(in the rows, 100 means zero)
Known rows, with every step that occurs
B -> Y -> V -> M -> T -> K: 97  109  104  90  88  90  106  87  95  112  97  96  97  98  97  111  115  110  89  80  108  96  109  96  96  89  97  102  104  115  134  94  111  101  118  106  105  88  104  103  96
D -> V -> M -> T -> Y -> G: 85  111  126  97  104  107  94  82  110  112  115  90  104  115  86  100  122  99  88  90  100  99  116  137  99  116  91  91  100  105  87  97  107  96  100  101  92  101  101  108  104
N -> Y: 87  111  97  81  110  91  93  91  103  99  100  99  108  96  103  82  105  95  104  81  117  93  98  106  102  80  106  98  118  103  37  78  104  102  111  92  88  82  112  88  83
F -> Y -> V -> M -> T -> K -> B: 92  91  103  96  89  94  100  99  92  109  83  99  102  100  94  107  111  111  92  89  111  105  97  95  97  108  106  109  95  101  128  93  102  101  103  90  99  105  109  116  116
G -> K -> B -> Y: 89  103  95  77  114  77  102  88  104  83  109  103  105  92  107  112  112  108  107  84  104  108  92  90  95  76  99  92  101  111  87  95  120  110  103  111  98  87  108  64  85
G -> K -> B: 83  100  97  85  111  84  101  94  105  86  112  103  106  94  99  103  111  107  108  87  104  108  100  103  99  89  101  93  101  106  70  93  119  112  93  99  83  93  109  75  84
V -> M -> T -> Y: 89  121  112  96  103  98  101  84  104  117  107  99  106  97  85  104  113  104  91  86  107  102  112  112  102  98  88  93  106  103  106  97  107  95  105  88  98  94  101  103  118
F -> Y -> W -> M -> T -> K: 91  113  102  88  101  98  104  84  82  102  96  89  97  104  98  105  107  101  94  87  118  102  111  92  95  106  111  116  112  89  113  86  120  93  124  87  91  106  107  108  146
M -> T: 84  112  104  87  104  94  98  84  105  94  113  100  108  95  93  98  112  96  98  78  113  99  123  103  103  88  103  90  116  105  71  85  115  101  113  92  93  93  103  94  95
T -> K -> B: 89  96  98  69  107  80  103  101  99  103  108  105  106  93  102  100  108  106  104  87  105  106  103  114  94  102  101  98  104  112  78  90  124  96  96  91  80  101  109  94  82
F -> Y -> V -> M -> T: 89  109  111  117  93  102  92  84  97  105  86  95  102  100  87  101  112  103  90  82  114  97  106  84  105  96  105  105  106  96  107  91  95  106  116  90  107  92  107  106  111
D -> V: 86  106  110  90  113  90  91  84  110  97  116  97  107  104  89  86  112  97  101  79  107  97  109  108  104  95  97  90  107  108  48  91  121  104  103  99  87  88  104  87  66
G -> K -> B -> Y -> T: 91  98  99  87  105  79  108  87  96  95  110  97  106  95  112  116  113  105  106  90  107  102  95  106  91  82  98  93  106  106  82  96  116  107  114  115  86  90  110  59  92
T -> K -> B -> Y -> W -> M: 99  104  85  81  108  80  105  91  81  104  98  94  102  101  106  122  109  107  97  89  108  99  92  111  86  95  104  109  106  103  120  90  131  93  116  107  88  97  107  75  109
V -> M -> T -> K: 90  111  105  78  93  94  104  92  105  111  105  96  101  100  92  101  108  105  95  90  107  100  120  92  99  104  97  99  113  111  93  94  116  98  104  93  90  96  105  113  108
V -> M -> T -> K -> B: 89  99  94  75  92  90  103  97  104  111  100  100  106  98  93  107  107  107  96  94  106  106  109  105  95  110  98  97  105  110  108  92  117  96  94  95  86  102  106  112  109
Y -> N -> D -> V: 81  109  120  106  117  100  90  88  116  92  111  103  100  102  92  73  114  100  108  70  107  90  98  116  108  100  102  110  101  109  54  93  98  106  99  100  102  85  107  107  28
N -> D -> V -> M -> T -> Y: 84  118  118  105  111  104  95  80  115  109  111  97  107  102  79  86  117  105  94  85  106  94  107  125  104  109  88  101  97  106  94  102  102  95  100  99  100  96  100  121  79
F -> Y -> B: 88  103  115  68  116  96  90  88  105  89  98  98  98  102  104  101  118  99  96  85  113  93  105  90  99  104  102  91  122  95  47  91  98  103  111  80  90  98  106  89  98
M -> T -> K -> B -> Y -> V: 93  93  97  86  95  80  108  94  92  97  101  106  104  92  105  114  117  108  96  77  112  106  105  114  94  87  105  98  98  115  135  87  119  98  112  108  93  99  102  98  90
Z -> B -> Y -> V -> M -> T: 95  112  98  110  90  90  99  78  108  101  97  94  109  93  89  108  117  98  94  76  104  97  115  85  100  71  97  95  103  105  128  85  114  110  114  101  116  80  99  92  91
N -> D -> V -> M -> T -> Y -> B: 84  111  122  89  113  110  93  84  117  107  108  95  100  111  90  92  128  105  85  90  106  88  108  127  103  123  91  95  103  103  79  105  96  95  99  95  93  101  97  123  79
T -> K -> B -> Y: 96  98  97  63  110  73  106  94  95  99  108  105  104  90  108  109  111  106  104  82  107  107  97  102  89  87  98  96  103  115  98  90  125  96  107  105  92  97  107  84  83
Y -> V -> M -> T -> K -> B: 90  95  96  98  87  94  102  101  96  112  94  100  104  99  93  109  112  111  91  90  108  102  106  112  97  111  104  100  97  111  128  92  108  101  97  98  88  99  106  112  92
V -> M -> T: 85  115  101  93  96  99  97  85  109  105  104  95  107  99  84  102  109  98  92  86  110  95  117  93  104  98  98  92  114  104  80  92  108  102  108  93  97  88  103  98  102
W -> Y -> T: 89  107  107  102  118  94  105  88  98  117  118  91  105  100  90  95  110  93  99  91  115  97  113  129  97  105  102  106  120  102  64  90  112  102  123  91  84  91  107  84  105
K -> B: 87  98  96  87  112  85  95  95  104  95  106  105  110  93  97  101  108  100  104  84  108  102  98  112  98  93  102  91  109  105  61  88  117  101  100  93  83  95  108  79  78
T -> Y -> W: 95  117  109  99  116  91  108  88  85  113  114  99  103  98  97  100  120  101  98  80  107  101  110  126  96  101  92  101  108  95  70  99  116  97  113  92  82  92  104  79  104
D -> V -> M: 89  109  108  97  105  95  88  85  112  107  106  92  107  107  82  90  110  99  97  88  103  93  104  103  104  100  91  96  107  108  52  99  113  106  99  102  93  83  107  90  69
G -> K -> B -> Y -> V -> M: 93  101  93  106  100  85  99  91  98  97  95  99  101  96  100  118  113  114  98  90  103  101  87  92  96  82  98  100  90  110  117  102  109  118  101  115  104  79  109  69  79

Rows
87  110  115  73  112  88  103  82  104  83  120  94  97  102  111  109  119  103  106  83  104  99  109  102  92  82  99  91  108  111  74  95  111  108  114  108  98  86  108  64  86 => B -> Y -> G -> K
86  114  116  106  105  102  93  79  119  93  102  95  100  104  88  92  115  102  95  75  107  88  97  98  107  92  95  109  100  111  105  95  96  102  109  113  122  82  100  115  54 => B -> Y -> N -> D -> V -> M -> T
92  118  90  98  103  93  103  74  89  94  103  89  103  102  97  118  113  95  88  81  116  93  110  100  96  83  106  101  117  95  118  88  122  98  132  105  100  89  101  77  126 => B -> Y -> W -> M -> T
86  118  109  123  104  102  97  82  91  107  104  100  104  97  90  112  113  107  86  75  116  102  111  132  103  93  104  98  98  99  140  86  112  94  112  86  99  95  99  101  111 => W -> M -> T -> Y -> V
85  117  123  103  111  98  105  90  104  105  113  107  101  95  96  97  115  103  96  69  112  109  112  122  106  92  96  98  105  103  113  88  103  95  102  87  104  96  98  107  100 => M -> T -> Y -> N
79  112  118  112  102  110  89  85  122  96  103  95  100  108  83  81  113  101  97  78  108  90  103  107  110  106  99  111  102  108  85  96  92  104  98  103  111  86  102  126  52 => Y -> N -> D -> V -> M -> T
93  110  105  92  113  91  98  86  87  99  100  94  104  100  98  94  113  97  101  83  110  97  103  89  98  94  103  109  115  90  49  94  107  104  120  88  90  94  110  80  112 => F -> Y -> W
82  107  114  90  102  101  104  93  104  103  111  95  102  106  95  117  117  111  94  98  101  112  106  131  94  111  95  91  92  103  109  100  104  102  91  99  89  105  106  96  123 => V -> M -> T -> Y -> G -> K -> B
97  104  112  70  103  78  111  86  89  114  112  96  101  96  110  105  113  102  104  85  110  96  109  108  87  91  95  99  117  112  85  92  114  96  126  106  87  94  107  80  92 => B -> Y -> T -> K
91  98  105  75  101  83  110  96  101  96  104  106  99  93  107  109  111  106  100  74  110  111  102  101  96  88  103  102  102  114  131  84  114  96  104  106  103  100  102  106  91 => M -> T -> K -> B -> Y -> N
84  122  115  113  110  104  98  83  102  104  107  102  99  100  91  107  109  103  91  73  116  106  107  125  105  94  102  104  103  99  141  84  109  92  103  85  108  96  98  106  111 => W -> M -> T -> Y -> N
93  102  94  77  115  76  99  87  102  90  103  104  109  90  102  111  111  101  102  81  107  102  92  102  95  79  98  90  107  110  82  89  122  100  109  104  96  90  105  69  81 => K -> B -> Y
95  115  93  83  101  88  109  80  84  103  106  90  97  103  103  116  112  102  91  81  115  97  114  97  90  93  107  108  113  101  129  86  130  92  129  107  93  96  102  90  128 => B -> Y -> W -> M -> T -> K
88  112  115  115  105  96  105  86  94  107  109  107  106  92  91  103  120  105  92  72  113  105  116  133  102  93  98  95  99  104  114  92  107  98  111  88  94  97  100  98  98 => M -> T -> Y -> V
99  102  88  79  93  84  112  92  88  112  97  92  103  99  100  119  115  107  90  95  106  100  104  99  89  103  98  104  106  106  116  98  121  98  115  112  90  98  104  93  121 => V -> M -> T -> K -> B -> Y -> W
92  104  113  96  91  99  99  91  94  113  89  97  98  101  92  100  112  108  93  85  112  100  110  82  100  103  102  111  102  102  121  93  103  104  111  88  103  99  109  118  114 => F -> Y -> V -> M -> T -> K
91  93  107  56  109  79  105  95  97  94  109  101  100  99  114  114  118  105  102  89  103  105  100  122  83  99  99  93  106  117  87  88  120  94  107  104  89  103  109  82  84 => T -> K -> B -> Y -> G
84  99  109  96  118  87  98  88  116  78  110  103  98  99  104  92  116  109  113  76  104  100  80  104  101  83  98  109  85  113  90  99  104  111  93  123  110  85  107  93  37 => G -> K -> B -> Y -> N -> D -> V
89  110  97  111  89  105  92  91  102  108  86  94  105  103  93  91  108  100  89  85  118  89  102  107  105  88  110  102  107  103  87  81  94  107  113  96  96  80  110  106  97 => N -> Y -> V -> M -> T
85  114  99  82  100  94  101  86  101  101  110  97  99  100  94  107  105  104  94  83  118  102  121  105  98  99  108  101  113  106  120  82  125  92  111  86  90  101  104  107  110 => W -> M -> T -> K
93  100  92  108  94  90  97  87  99  101  90  99  108  95  93  119  114  106  86  83  107  97  95  105  99  85  102  94  98  109  129  92  107  104  111  109  103  87  104  86  90 => K -> B -> Y -> V -> M -> T
80  113  130  111  118  105  99  84  114  98  118  106  103  102  89  79  119  103  100  67  110  100  108  133  109  104  96  107  93  106  100  93  98  96  99  96  107  97  99  125  62 => M -> T -> Y -> N -> D -> V
90  100  92  89  101  94  101  91  81  100  91  92  102  105  98  110  107  104  94  93  116  105  103  98  92  111  114  114  107  88  124  85  121  92  114  89  87  112  108  107  149 => F -> Y -> W -> M -> T -> K -> B
90  103  89  73  102  83  103  85  96  96  103  100  104  96  102  120  105  105  94  86  114  106  103  103  92  88  106  97  105  108  144  81  131  90  111  102  99  102  102  96  114 => W -> M -> T -> K -> B -> Y
87  115  120  90  103  105  100  86  104  111  109  94  102  107  91  111  119  102  89  90  104  101  117  135  97  112  92  89  106  104  91  97  102  93  104  89  97  100  103  102  118 => V -> M -> T -> Y -> G
81  97  99  74  108  94  96  99  104  84  104  95  103  104  114  95  110  102  109  95  111  102  93  123  94  93  113  93  102  105  45  82  106  111  96  102  78  92  118  84  94 => N -> Y -> G -> K -> B
95  101  94  69  96  84  105  91  102  107  99  98  103  96  99  116  110  107  93  92  105  105  101  91  92  95  96  96  105  114  123  94  122  96  105  107  98  97  105  101  106 => V -> M -> T -> K -> B -> Y
84  101  90  81  100  90  100  93  97  98  104  100  105  99  96  112  103  105  96  90  116  107  109  114  96  103  110  98  107  104  126  81  128  90  100  90  84  107  105  107  112 => W -> M -> T -> K -> B
93  113  91  89  107  93  98  91  90  102  100  92  107  101  104  83  110  93  102  86  115  89  100  113  98  90  109  105  118  97  35  85  109  104  121  98  80  83  112  83  102 => N -> Y -> W
91  93  99  86  115  86  114  101  93  122  115  96  104  99  95  101  107  103  101  97  113  105  105  137  90  120  103  110  110  107  85  90  121  97  110  94  70  107  110  97  108 => W -> Y -> T -> K -> B
94  111  101  104  104  81  99  82  103  92  104  100  111  87  99  101  118  98  105  68  106  97  109  95  97  64  99  93  102  106  98  83  120  110  115  97  107  79  102  72  67 => Z -> B -> Y -> V
98  116  99  88  111  83  105  81  87  99  108  95  102  98  103  105  118  98  98  79  107  95  103  95  93  82  98  99  116  103  69  96  116  103  129  108  94  83  104  64  95 => B -> Y -> W
82  110  118  112  133  103  95  89  118  98  118  98  99  104  83  71  112  98  105  76  113  96  99  126  109  108  102  121  100  108  71  92  101  105  103  98  105  88  105  116  45 => W -> Y -> N -> D -> V
91  96  103  62  92  89  104  91  100  101  102  94  101  105  103  121  116  105  92  97  103  102  105  116  87  106  100  93  106  115  110  90  114  93  108  109  95  104  107  101  110 => V -> M -> T -> K -> B -> Y -> G
89  103  86  90  98  92  107  93  84  104  102  93  103  105  98  115  109  103  92  94  114  102  110  120  92  112  111  103  108  98  120  87  128  92  109  97  77  107  104  99  127 => Y -> W -> M -> T -> K -> B
93  94  99  77  94  85  100  87  108  109  103  94  107  106  92  107  111  105  92  91  102  104  102  100  95  101  94  96  97  116  117  94  127  97  101  118  96  100  102  107  96 => D -> V -> M -> T -> K -> B -> Y
79  98  106  79  110  90  100  95  105  83  115  98  102  103  108  109  115  104  108  93  103  106  104  123  93  101  105  90  102  107  62  94  113  108  92  100  81  97  111  74  82 => Y -> G -> K -> B
94  95  104  74  110  78  106  99  98  98  102  108  97  93  110  107  110  108  106  77  105  109  90  102  94  87  99  104  100  115  110  89  115  97  98  104  103  94  106  90  72 => T -> K -> B -> Y -> N
89  114  114  93  120  90  98  84  109  87  104  104  97  92  104  93  115  104  106  66  110  92  90  97  101  80  98  109  109  112  85  93  97  100  113  103  118  80  104  92  43 => B -> Y -> N -> D
